What can hang from each mark:
narit: dobo fomo lobutut
gise: dobo pelov
dobo: gise vora
fomo: narit
kegoped: vora
zipuf: pelov
pelov: gise zipuf
lobutut: narit
vora: dobo kegoped

Every row comes from one small tree of marks. Brackets hold a mark, then the marks that hang from it, in alphabetical order. Every link used is in the known rows. Which tree was each row made from?
Known rows:
[gise dobo [pelov zipuf]]: [  1  14   0 -14 -85  20  83  33 -23  48  25  47  18   1  12  21  40  26
  37  18 -36 -18 -39  38]
[narit [dobo [gise pelov]] fomo lobutut]: [-66 -80 -43   5 -71 -22 -13  79  38  15  53 -28  -1 -30 -33 -15  61  51
  -3  23 -60 -13  37 -43]
[gise [pelov zipuf]]: [ 27 -14  10  -5 -44  11  72  22  -1  46  12  18  -3  -1   4  -5   4  59
  30 -14 -25 -10 -18  21]
[lobutut [narit [dobo [gise pelov] vora] fomo]]: [ -3 -53  -9   4 -66 -43  24  73  30  28  16 -21  -8  37 -39 -29  90  15
   2 -14 -28 -24   5 -50]
[lobutut [narit dobo]]: [ -3 -35  20 -45 -36  -2  22  12   6 -17  -7  46  15  36 -35 -17  51 -17
   0 -26  11 -29   7 -23]
[pelov [gise [dobo [vora kegoped]]] zipuf]: [ 41  68   3   6 -81   9  61  37  -7  39   6   9 -57 -23 -24  18  17   8
  21  20  -7   2 -38  41]
[lobutut [narit [dobo gise vora] fomo]]: [-10 -46  -1  -5 -50 -41 -14  63  30  20   3 -17 -11  24 -35 -21  83  -9
 -22  -5 -14 -25  -1 -46]
[fomo [narit [dobo gise]]]: [-33 -20 -27 -44 -77 -41  28  12 -21 -30  -7  -5   2 -19 -35   0   9 -45
  20  38 -25   0   2   5]
[zipuf [pelov [gise dobo]]]: [ 25  60  -4  23 -29  12  49  -3  -6 -24  -3   1 -18 -15 -13   7  46  30
  24  41 -30  12  15  23]
[vora dobo]: [  1  15 -46  -9 -20  15  13 -24  -3   3 -16 -13  16  -1 -25   5  -2 -14
  37   4  25 -13   9 -29]
[lobutut narit]: [ 11  -6  28 -24   2   5  28 -12  -3 -12  -6  39  12  42 -20 -24  30 -10
   1 -27  16 -21  -5 -12]
[kegoped [vora dobo]]: [-11  20 -10  -1 -26  -2 -10  -5   5  17 -10 -18  -8   2   0  18  21 -26
  16   3  -1 -39   6 -18]
[narit dobo fomo lobutut]: [-65 -68 -27  12 -61 -13 -70  64  51 -16  32   3 -10 -22 -41   0  45  40
 -18   1 -38 -24  32 -42]
[pelov [gise dobo] zipuf]: [ 30  40  20 -20 -75  37  45  10 -16  29  -6  61 -28 -36   9  26  17  17
  27  36 -18  -1 -32  70]
[fomo [narit lobutut]]: [-46  -5 -12  -4 -55 -22  14   3 -18 -46  22  25 -18 -11 -46 -20 -11  -9
  17  16 -27 -20   7   3]
[narit [dobo gise] lobutut]: [-71 -50 -28 -33 -41 -13  -3  53   4   8  39  -6 -11 -42 -19 -15  40   1
 -27  40 -18 -22  28 -26]
[narit fomo lobutut]: [-47 -38 -17  33 -21  -4 -61  38  39  -9  35  -5 -15 -17 -25  -6  22  47
 -17   1 -35 -13  21 -30]
[lobutut [narit fomo]]: [  8 -26  17  -3  -7  -2 -20   4  26 -12  -6  23  10  41 -28 -12  43  15
  -2 -33  -5 -14   2 -26]
[lobutut [narit dobo fomo]]: [ -8 -52   7 -21 -48 -10 -27  26  39 -21 -10  30  15  35 -42  -5  63   6
   1 -32 -10 -21  12 -38]
[dobo [vora kegoped]]: [ 11  37 -21  32  -8 -33  19  30  13  16  12 -64 -36  16 -43 -10   0 -12
  -9 -21  15   5  -6 -36]
[gise [dobo [vora kegoped]] [pelov zipuf]]: [  9  47 -19  17 -90  -9 101  60 -14  63  38 -12 -14  16 -27  11  41  16
  30  -1 -23 -12 -45   6]
[gise dobo]: [-25  30 -11  -9 -39  10  10  10 -20   3  14  28  21   5   9  24  33 -33
   7  32 -11  -6 -21  16]
[vora [dobo gise] kegoped]: [ -8  38 -81 -26   1   5  50 -27  -7   9   0 -80  18 -14 -55   6  -8 -32
  33  18  40  18  14 -50]

Which tree is each row?
[ -3  30 -34  16   4 -39  36  37  -2  36  20 -94 -35  -6 -31 -14  14 -24
 -21  15  11  15  -9 -34]	[dobo gise [vora kegoped]]
[ -4  50 -37  38 -69 -22  81  50 -10  28  45 -34  -4  33 -35   1  44 -12
  30   2 -17   1 -20 -16]	[gise [dobo [vora kegoped]] pelov]
[ 10  22 -40  29 -16 -42  82  48  -1  45  37 -98 -28   9 -35 -26  21   3
   6   4  -9  15  -2 -34]	[dobo [gise pelov] [vora kegoped]]
[-53 -35 -14  17 -65 -32 -17  86  18  14  42  -3 -43 -11 -37 -24  43   7
 -30   7 -16 -41  16 -39]	[narit [dobo vora] lobutut]
[-13  10 -25  -6 -34  -9  40  10  -7  43   9 -46  -1  -4   7   7  37 -15
  29  25 -19 -31   9 -20]	[kegoped [vora [dobo [gise pelov]]]]
[ 21  53   1  30 -62  -3  22  32 -10  13  11  14 -45  -8  -4   4  33 -21
  17  36 -13   1 -18  31]	[pelov [gise [dobo vora]]]
[ 16  24 -73 -30 -36  14 109 -10  -8  45   9 -67  17 -16 -53   3  -3  17
  58   6  18   8   0 -34]	[vora [dobo [gise [pelov zipuf]]] kegoped]
[ 32  71  -4  48 -40  -7  50  27  -3  -4  -1 -20 -47  -7 -18  -3  55  26
  16  39 -28   4   5  13]	[zipuf [pelov [gise [dobo vora]]]]
[-62  -6 -50 -11 -92 -64  34  57  -9 -22  37 -42 -44 -21 -83 -25  18 -35
  -2  30 -20 -14  10 -36]	[fomo [narit [dobo gise [vora kegoped]] lobutut]]
[  1   6 -10 -20 -51   0  56  16  -8  70   4 -26  -8 -17  15  14  33   7
  27  22 -24 -39 -11  -2]	[kegoped [vora [dobo [gise [pelov zipuf]]]]]
[ 23  20 -25  10 -36 -30 100  58  -3  78  30 -77 -36  -6 -28 -18  14  29
   5   3 -11   6 -24 -14]	[dobo [gise [pelov zipuf]] [vora kegoped]]
[ 37  53  21  10 -86  13  43  42 -14  51   1  39 -56 -28   6  15  29  12
  14  34 -18 -12 -46  58]	[pelov [gise [dobo vora]] zipuf]
[  6  -5   0 -17 -43 -31  36  37  18  -5   4  -7 -13  49 -70 -25  51 -26
  -7 -39  22 -24   2 -49]	[lobutut [narit [dobo [vora kegoped]]]]
[-21  16 -18 -14 -18  -7   2   2  -6  33  -4 -41  -5 -16  10  15  32 -38
   7  32  -4 -32   6 -21]	[kegoped [vora [dobo gise]]]
[-64 -26 -31  -8 -97 -61  18  65 -14 -12  32 -10 -42 -25 -54 -29  30 -32
  -4  41 -32 -29   5 -19]	[fomo [narit [dobo gise vora] lobutut]]
[ -55  -32  -36    1 -112  -61   56   73  -15   -2   46  -17  -38  -13
  -59  -39   35  -10   18   34  -49  -27    9  -20]	[fomo [narit [dobo [gise pelov] vora] lobutut]]
[ -63  -43  -36  -28 -102  -37   57   39  -17  -25   40    6   -7  -22
  -53  -28   23   -4   28   38  -49  -17   21   -9]	[fomo [narit [dobo [gise pelov]] lobutut]]
[ -19  -16  -33   -4 -106  -66   66   53  -18    2   14  -29  -22    1
  -43  -22   26  -28   32   25  -37  -10   -5   -7]	[fomo [narit [dobo [gise pelov] vora]]]
[-61 -31 -21 -25 -94 -29   8  27  -5 -51  20  32 -15 -16 -60 -14   9 -16
  17  18 -29 -25  16  -8]	[fomo [narit dobo lobutut]]
[ -55  -21  -22    4 -106  -55    5   59   -3  -30   26   11  -45   -8
  -65  -27   20  -21    5   14  -29  -36    7  -19]	[fomo [narit [dobo vora] lobutut]]
[ 23  72 -18  28 -56  -6  39  25  -3   3  15 -17 -46  -4 -36   8  23 -24
  21  20   0  17 -10  17]	[pelov [gise [dobo [vora kegoped]]]]
[ -7  29 -15  40 -75 -18  63  57 -19  39  39   0  -3  29  -1  -3  57  -7
  26  17 -30 -18 -25   3]	[gise [dobo vora] pelov]
[-19 -57  -1 -36 -37 -17 -14  32  27  -2  -4   5  19  16 -31  -9  73  -4
  -9  -3 -13 -15  11 -37]	[lobutut [narit [dobo gise] fomo]]
[-75 -71 -38  -4 -53 -20 -57  68  40   6  40 -26  -7 -43 -29  -2  55  30
 -28  35 -42 -14  31 -40]	[narit [dobo gise] fomo lobutut]
[ -2 -42   9   7 -59 -35 -28  60  41   3  -3   7 -13  42 -46 -16  74   4
 -12 -33 -10 -32   0 -49]	[lobutut [narit [dobo vora] fomo]]
[-59 -71 -44  38 -84 -47 -13 114  41  38  61 -53 -35 -22 -37 -27  76  47
 -14  23 -58 -25  23 -55]	[narit [dobo [gise pelov] vora] fomo lobutut]
[ -2   2 -63 -13 -28   8  71  -9 -16  31   7 -43  24  -9 -19 -11  14   0
  52  26   5  -2  12 -29]	[vora [dobo [gise pelov]]]
[-15 -38 -22  39 -68 -44 -60  76  50  16   1 -38 -26   2 -30   8  48  12
 -15 -10 -29 -12   8 -41]	[narit [dobo vora] fomo]
[-23 -22 -52  20 -52 -56 -28  76  45  24  14 -97 -26 -12 -51   8  46  -2
 -20   9 -16  13  11 -57]	[narit [dobo gise [vora kegoped]] fomo]
[-69 -59 -37  28 -66 -45 -55 106  40  28  44 -50 -41 -35 -31 -16  66  24
 -41  31 -41 -27  19 -55]	[narit [dobo gise vora] fomo lobutut]
